Each row was made from one walk, in order. Every step used is in the known rows, and no mark comes twice. Write each row's walk.
Known rows
fome -> bizef -> runa -> rukigu -> luter -> todez: [-0.48  0.55  0.21  2.19  2.95  0.65 -3.97  1.07  0.92  0.20 -3.11  0.47
  0.32  2.35  0.67 -1.88 -0.96 -1.63  2.12 -1.32 -2.30  2.21]
rukigu -> zefon -> bizef -> runa -> panoge -> luter -> todez -> fome: [-3.46  0.00 -1.14 -1.41 -0.09 -1.15 -2.63  0.43 -3.70 -0.02 -0.86 -2.31
  4.96  0.39 -0.23  1.05 -0.92  0.30  0.81 -0.40  1.00 -1.62]
vebela -> todez: [-3.07 -1.67  0.51  0.16 -1.93 -0.17  2.29 -1.49  2.27  0.94 -0.74  2.76
 -2.02 -1.92 -0.14  0.42 -4.08  2.09  0.82  0.73 -1.78  0.06]
rukigu -> luter -> todez -> runa -> panoge -> zefon -> bizef: [-4.77 -0.08  2.79  1.23  1.71 -2.99 -1.21  3.79 -1.37  0.40  0.05 -1.52
  0.38  0.38  3.26 -0.84  0.26 -1.33  1.51  2.87 -0.41 -3.15]
runa -> panoge -> zefon -> todez: [ 1.90 -3.78  0.72 -2.55 -1.38 -3.64  1.07 -1.21  2.16  5.04 -1.64  1.94
  0.00  0.65  1.94 -0.15  0.23 -2.24 -0.92  1.39  2.03  0.44]
bizef -> zefon: [-0.17 -2.09  1.49 -0.20  1.50 -2.44  2.84  0.00  3.43  2.42  0.47  2.53
  2.45  0.27  0.13  4.06  1.85  0.06 -0.72  1.55 -1.84 -0.24]
zefon -> bizef -> runa -> rukigu: [-0.47  2.46 -2.32  1.54  3.64 -0.66 -4.35  1.26  3.16 -0.98  0.49  0.98
  4.14 -0.52 -0.68  3.37  2.30  2.72  2.23  2.22  1.14 -0.92]
zefon -> todez -> runa: [-0.30 -1.42  0.87  0.79 -1.58  0.34  3.78 -2.70  0.24 -0.30  3.79  1.30
 -0.18 -2.19  3.11  0.41  1.33 -0.27 -1.28  2.73  0.63  0.56]
bizef -> runa -> rukigu -> luter -> todez -> fome: [-0.33  0.62  0.10 -0.49  0.12  1.69 -0.40 -0.46 -1.67 -2.23 -0.34 -0.72
 -0.03  1.75 -1.21 -0.34 -1.79  0.38 -1.64 -0.61 -1.15  3.11]
panoge -> luter -> todez -> runa -> rukigu -> fome -> bizef -> zefon: [ 5.55  1.12 -1.08  0.01  2.08  1.58 -1.27 -0.05 -2.97  1.63  0.12 -2.20
  1.61 -0.77 -1.44 -2.33  0.76 -0.97  1.37 -0.56 -1.26 -1.73]
todez -> runa -> rukigu -> zefon: [ 0.82  0.61  0.03  1.64  2.21  2.01  2.14 -3.09  1.60  1.64  2.54  0.57
 -3.33 -0.23  2.91 -0.34  2.83 -0.09 -1.92  3.11 -0.85 -1.63]
rukigu -> zefon -> todez: [ 1.91 -3.45  1.18 -0.84  0.88  0.70  2.90 -6.93  1.72  3.26 -0.69  2.60
 -1.28 -0.13  3.25  0.97  0.59 -2.04 -1.10  1.44  1.31  0.79]
luter -> todez -> runa -> panoge: [-4.36  0.11 -2.55 -0.43 -1.05 -3.63  1.88  2.69  1.51  1.18  0.62 -0.29
  1.35  2.15  3.38 -0.82 -1.31 -0.49 -0.29  2.65 -4.41 -0.24]
luter -> todez -> runa -> rukigu -> zefon: [ 1.09 -0.20 -3.02  0.66  1.26  1.08  2.67 -4.24  0.69  2.80  1.16  0.01
 -3.65  2.88  3.42 -1.14  2.04 -1.59 -1.49  2.47 -1.13  0.54]
bizef -> runa -> panoge: [-3.76 -0.12 -0.03 -0.13  1.24 -4.20 -2.59  5.48  3.79  2.05 -0.55  1.55
  4.40 -0.81  2.48  3.41  0.06  1.45  0.74  2.48 -3.01 -0.90]
runa -> rukigu -> fome -> bizef -> luter -> todez: [ 2.41  1.63 -4.40 -0.88  2.63  2.52 -0.86 -0.04 -0.22 -0.39 -4.68 -0.59
 -0.30  2.02 -2.47 -1.54 -3.78 -0.81  2.08 -2.17 -3.45  1.55]
todez -> runa -> rukigu: [-0.40  2.07 -1.05  1.67  0.32  1.19  1.84 -0.24  2.57 -1.27  2.94  0.85
 -0.87 -0.26  0.46 -0.89  1.49  1.37 -1.35  2.85 -1.19 -0.32]
panoge -> luter -> todez -> fome -> bizef -> runa: [-1.30  0.84 -1.19  0.96 -1.25 -0.07 -3.10  3.17 -3.20 -2.04  0.14 -1.15
  2.49 -1.20 -2.70  0.45  0.66  1.03  1.63 -2.59  1.13  0.55]
luter -> todez -> runa -> rukigu -> zefon -> bizef: [-0.75  1.73 -3.43  1.40  3.61  0.54  0.05 -3.75  0.11  0.20  1.39 -1.13
 -0.30  1.95  2.28 -0.01  2.19 -0.23  1.32  2.62  0.32 -2.04]
panoge -> luter -> todez -> fome: [-2.93 -0.23 -0.95 -1.80 -4.31  0.96  3.13 -1.46 -2.50 -3.07 -1.08 -0.25
  0.68  1.79 -3.26 -1.70 -3.42  0.05 -1.41 -0.97  0.52  2.14]
bizef -> zefon -> todez -> runa: [ 1.95 -3.27  1.58  0.33 -0.27 -0.90  4.00 -3.09  0.00  2.71  4.33  1.19
  2.44 -1.93  3.22  2.68  3.45 -0.99 -1.52  2.30  0.29  0.10]
runa -> rukigu -> luter: [-2.30  0.76  5.46  1.90  2.54  2.70 -0.49 -0.57  3.54 -1.92 -2.21  2.48
 -0.35  0.07  0.07 -2.13 -2.58 -0.40 -0.69  1.27 -2.47  0.33]
bizef -> luter -> todez -> runa -> rukigu -> fome -> panoge: [ 2.72  2.24 -2.34 -1.42 -2.49  0.58 -1.42  2.12  0.71 -0.74 -0.98 -1.46
 -2.60  0.07  0.67 -0.34 -1.80  1.02  0.46 -1.46 -0.86  0.42]
zefon -> todez -> fome -> bizef -> runa -> rukigu -> luter: [ 2.66  0.91  4.32  1.57  3.06  3.64 -4.24 -1.17 -0.91 -2.37  0.13  0.00
  1.70 -2.78 -1.48 -1.38 -0.16  0.22 -0.02 -2.56  0.66  0.69]

Write each row's walk
[-3.71  0.10 -1.63  2.63  0.03  0.56  2.17  2.21 -1.31 -0.96  0.81 -0.46
  0.28  0.06  1.10  0.18  0.14 -0.98  1.26 -0.72 -3.26  0.56] => fome -> bizef -> luter -> todez -> runa
[ 3.04  2.17 -2.08 -1.13 -0.99  3.70  0.65 -1.19 -2.83 -1.23 -0.32 -1.61
 -1.84 -0.35 -0.10 -3.82 -2.85  0.13 -0.53  2.96 -0.79 -0.11] => panoge -> luter -> todez -> runa -> rukigu -> fome
[-0.39 -0.75  2.10 -0.36  0.73 -3.15 -3.43  6.08 -2.54  2.14 -0.95 -1.75
 -1.18  0.14  0.30 -0.56  0.71 -1.03  0.24 -1.49 -0.47 -0.66] => rukigu -> luter -> todez -> fome -> bizef -> runa -> panoge -> zefon
[ 3.27 -3.39  1.53 -1.82 -4.70 -3.87  0.10 -1.30  2.90  3.42 -0.62  2.17
 -3.39  0.25  1.55  0.83  2.29 -1.34 -0.38 -1.28  5.81  1.21] => fome -> panoge -> zefon -> todez
[ 5.42  1.48 -1.26 -0.64  2.43  2.94 -0.39 -5.69 -0.53 -1.30  0.92 -0.51
 -1.66 -0.85 -3.03 -2.42  1.03  0.23 -0.93 -3.54  1.59 -0.64] => runa -> rukigu -> zefon -> todez -> fome -> bizef
[-2.99 -0.73 -2.25 -1.86 -1.94  0.96  4.35 -0.48 -1.40 -2.56 -1.16 -0.02
  0.68  1.92 -2.83  1.58 -3.13  0.33 -1.71 -1.79 -1.96  3.06] => bizef -> luter -> todez -> fome
[ 6.50  0.05  0.59  0.37  2.14  3.99 -0.60  0.11 -3.14  1.10  0.24 -1.29
 -2.06 -4.04 -1.03 -1.12  0.69 -0.79  0.36 -1.08  1.04 -1.35] => panoge -> zefon -> todez -> runa -> rukigu -> fome -> bizef -> luter
[ 0.24  1.87  5.35  1.38  0.49 -0.26 -6.30  4.06  0.15 -2.34  0.88 -1.05
 -0.65 -2.40 -1.08  1.33  2.38  2.01  0.41 -1.68  4.15 -1.93] => todez -> fome -> panoge -> zefon -> bizef -> runa -> rukigu -> luter
[-4.50 -1.97 -2.32 -0.96  0.97 -3.52 -0.31  2.74  0.56  2.71 -4.42  0.00
  3.50  3.16  0.41  2.01 -1.71 -1.82  2.33  0.15 -1.10 -0.08] => runa -> panoge -> zefon -> bizef -> luter -> todez
[ 8.49  0.59 -1.08 -2.12  0.13  2.63  1.71 -2.81 -2.22  1.39  2.37 -1.08
 -5.36 -2.29  1.00 -2.00  0.84  0.18 -2.21  3.71  2.32 -0.35] => panoge -> zefon -> todez -> runa -> rukigu -> fome
[ 0.35  3.13 -0.07  0.59  1.81  2.61 -1.05 -0.65 -0.89 -4.57 -1.24 -1.17
 -1.78  1.61 -4.10 -4.40 -2.50  0.02 -0.02 -3.81 -1.99  0.91] => runa -> rukigu -> luter -> todez -> fome -> bizef
[ 0.26  0.40  5.36  1.15 -0.94  0.22 -6.31  2.69 -0.96 -0.69  0.47 -0.99
 -1.56 -3.71 -1.11  0.58 -0.10  2.79  1.32 -2.74  3.97 -2.03] => vebela -> todez -> fome -> panoge -> zefon -> bizef -> runa -> rukigu -> luter
[ 1.17 -0.68 -1.47 -2.81 -6.34 -4.47  1.24  2.24  0.35  0.47  0.15 -0.44
 -6.38  2.69 -1.36  0.34  1.63  0.39 -1.58 -2.69  4.10  1.41] => luter -> todez -> fome -> panoge -> zefon
[ 2.08  0.12 -2.11 -0.99  1.45 -1.82  1.67 -0.21 -0.69 -0.08  0.89 -0.80
  1.30  1.55 -3.45  1.34  1.59  0.14 -0.12 -3.23 -1.72  0.29] => luter -> todez -> fome -> bizef -> zefon
[-4.02  0.79 -2.62 -1.31 -0.03  0.85  2.42 -0.46 -2.00 -4.36 -0.87 -1.03
  2.79  1.39 -3.43  2.38 -2.72  1.28  0.18 -1.63 -0.88  1.13] => zefon -> bizef -> luter -> todez -> fome
[-3.56  1.05  4.19 -0.51 -6.42 -0.39 -1.06  2.45  0.84 -4.14 -0.47  0.63
  0.90 -2.17 -3.16 -0.77 -1.53  2.03 -0.44 -3.26  3.20 -1.11] => todez -> fome -> panoge -> luter
[-4.40 -0.50  0.45  1.18 -6.23 -1.83  0.47  2.03 -0.34 -0.73  0.60 -0.08
 -0.16  0.63  2.32 -1.59  0.01 -0.77  0.82 -0.28  1.24  0.31] => fome -> panoge -> luter -> todez -> runa
[ 4.59 -1.69 -0.64  0.07  0.76  0.30  2.08 -4.48  1.57  3.01  3.14  0.95
  2.68 -0.25  1.33  0.55  3.13 -0.85 -1.51  1.60  0.66  0.63] => bizef -> zefon -> todez -> runa -> rukigu
[-3.96 -1.17  2.30  1.40  1.81 -0.35  0.57  2.81  0.67 -0.25 -1.53  1.26
  2.04 -1.70 -1.05  4.30  0.78  0.30  1.60  0.89  1.29 -1.96] => panoge -> zefon -> bizef -> luter
